In the rows, 128 means zero.
Known rows, with every step that occurs
bigiz > savobe: [139 151  88 118 100 120 141 178 130 106 120  95 155 133 105 145 185 116
 106 147 106 112 119 109]
savobe > ruludi > gafo > fivili: [ 81 130 113  99 184  87 157 143 116 114 146 118  96 158 114 121  94 129
 171  84 150 162  95 140]
bigiz > savobe > ronat: [112 106 124 161  97 124 126 146 145 134 171 123  92 116 140 131 153  83
 123 155  96 125 160 139]
dibof > savobe: [125 147 120 159 114 220 135 158 174  94 152 142 110 117 127 139 111 193
 116 130 156  95 185  97]
dibof > savobe > ronat > gafo: [159 119 110 125 107 159 195  92 149 117 152 170  74  47 187 131  85 143
 132 142 127 144 171 154]
fivili > savobe > ronat > gafo: [174 126  91 119 105 102 160  84 133 140 147 148 130  66 160 105 113 114
 127 168 113 153 133 144]
modoz > savobe > fivili: [ 62  40 155 145  94 168  70 155 141 127 138 135 139 142 146 136 149 126
 125 137 127  97 146  87]
savobe > ruludi: [147 157 155 164 144 189  87 137 139 120 106 108 109 166 103 122 108 122
 114 132 146 150 152 118]
modoz > gafo > fivili > savobe > ruludi: [107 147 138 139 159  65  75 148 145 167 172  86 130 147  54 114 134 119
 117 159 149 133  89 123]
gafo > fivili > savobe > bigiz: [ 90 120 136 105 126 109 142 162  90 173 194 118 121  89 100 112 163 138
 159 159 158 106 100  67]
bigiz > savobe > ruludi > gafo > ronat: [120 149 158 152 148 107 132 134 118  68 116 143 129 152 130 127 158  55
 121  81 143 156  96 189]
ronat > gafo > modoz > savobe: [151 119 134  85 115 140 125 107 128 126  25 124 159 109 163 148 132 168
  65 129 102 110 130 110]
ronat > gafo: [189 158  65  66 123 146 181 119 109  95  72 132 149  95 159 129 114 155
 107 124 119 154 135 117]
fivili > savobe > ronat > gafo > modoz: [195 138 102 103 107  80 124  94 113 149 105 146 115 130 159 110 137 146
  94 152  94 114 144 140]
bigiz > savobe > ruludi > gafo > modoz: [149 151 134 123 143 107 112 127 111 110  76 107  97 182 121 126 139 108
 111 123 124 117  95 174]
ruludi > gafo > fivili: [ 75 127  77  74 177  88 169 157 111 101 137 121 125 153 129 123 107 153
 163  78 138 147 103 120]
ruludi > gafo > modoz > savobe: [101 110 151 118 135 166 102 115 136 111  31 115 153 143 149 135 121 149
  82 113 121 103 118 129]
gafo > modoz > savobe > ruludi: [132 123 199 162 136 171  64 117 149 143  61 105 118 163 116 137 118 131
  82 134 130 121 137 124]
bigiz > savobe > ruludi: [150 153 147 161 121 130 118 150 138 124 129  93 115 147  88 138 152  84
 119 155 127 139 114 138]
savobe > dibof: [153 154 114 168 118 175 125 131 120 146 174 140 170 153 108 141 117 131
 179 104 112 134 190 118]
fivili > savobe: [147 161  94 151 112 135  86 141 149 129 142 107 197 151  86 100 155 145
 112 168 134 109 121  80]

Rows
[101 125 170 140 111 239 160 163 119 124 172 141  59  61 137 138 129 161
 144 144 180  92 169  87] | dibof > savobe > bigiz
[166 127 146 137 106 135 139  87 118 168 115 149 176 109 137 162 118 137
 148 111  92 123 157 138] | ronat > gafo > modoz > savobe > dibof
[141 140  57  33 150  59 201 147 100 124 127 134 131 113 141 137 119 177
 139 100 115 156 118  98] | ronat > gafo > fivili
[ 97 139  78 110 148  54 133 138 135 136 174 114 170 145  87  98 137 141
 160 137 145 127  69 110] | ruludi > gafo > fivili > savobe
[192 132  97  85 102  73 154 114 102 139  94 137  95 119 169 134 150 131
  91 146  79 117 142 155] | bigiz > savobe > ronat > gafo > modoz
[ 76 127 125 116 176 106 171 140 139 114 173 131  73 136 116 129  85 144
 179  92 166 148  98 147] | dibof > savobe > ruludi > gafo > fivili
[154 158 136 143 148 115  83 108 120 126  86 113 116 188 110 101 125 123
 111 133 140 115  96 161] | fivili > savobe > ruludi > gafo > modoz
[114 148 101 140 133  54 113 142 127 190 238 116 185 130  56 134 145 128
 181 134 115 118 128 122] | modoz > gafo > fivili > savobe > dibof
[161 160 114 189 104 131 105 115 134 174 210 135 204 143  78 120 136 121
 184 144 118 121 152 115] | fivili > savobe > dibof
[170 118  89  98  96  93 199 109 123 124 131 140 103  55 170 135 133  95
 124 155  93 156 132 162] | bigiz > savobe > ronat > gafo
[ 64  41 158 133 106 139  67 138 124 122 110 139 118 158 159 131 147 121
 124 123 126  85 122 124] | ruludi > gafo > modoz > savobe > fivili
[ 90 115 172 157 161 186 123  97 148  98  75 110 121 127 129 121  79  90
 134 112 162 158  90 169] | modoz > savobe > ruludi > gafo
[113 151 128 133 154 147 125 140 110  48 100 158 150 165 154 117 146 105
 111  58 142 147 134 154] | ruludi > gafo > ronat
[125 118 159 163 123 155 118  94 124 155 121 141 170 138 130 152 110 121
 162  99 107 118 149 153] | ruludi > gafo > modoz > savobe > dibof
[118 131 142 135 110 170 117 150  99 155 161 115 130  91 105 108 162 125
 139 174 163 101 116  75] | fivili > savobe > bigiz
[161 129 184 132 132 148 103  93 136 145  52 115 117 128 133 142 109 128
  86 139 126 138 119 138] | ronat > gafo > modoz > savobe > ruludi
[ 79  47 159 135  92 142  50 151 126 140 117 136 127 170 148 139 161 141
 107 134 114  77 147  92] | gafo > modoz > savobe > fivili
[129 149 139 156 146  82  92 132 148 162 177 106 136 164  68 108 130 124
 147 154 148 142  98 109] | gafo > fivili > savobe > ruludi
[117 109  89  79 139  71 210 126 131 141 193 164  70  73 163 138  96 165
 161 115 120 146 145 128] | dibof > savobe > ronat > gafo > fivili
[ 97 129 192 163 158 149 109 112 131  73  86 150 139 143 147 129 128  73
 110  70 154 159 113 174] | modoz > savobe > ruludi > gafo > ronat
[141  92 125 110 112 145 171  82 139 127  97 149 117  49 191 135  95 117
 112 141 106 158 147 147] | modoz > savobe > ronat > gafo
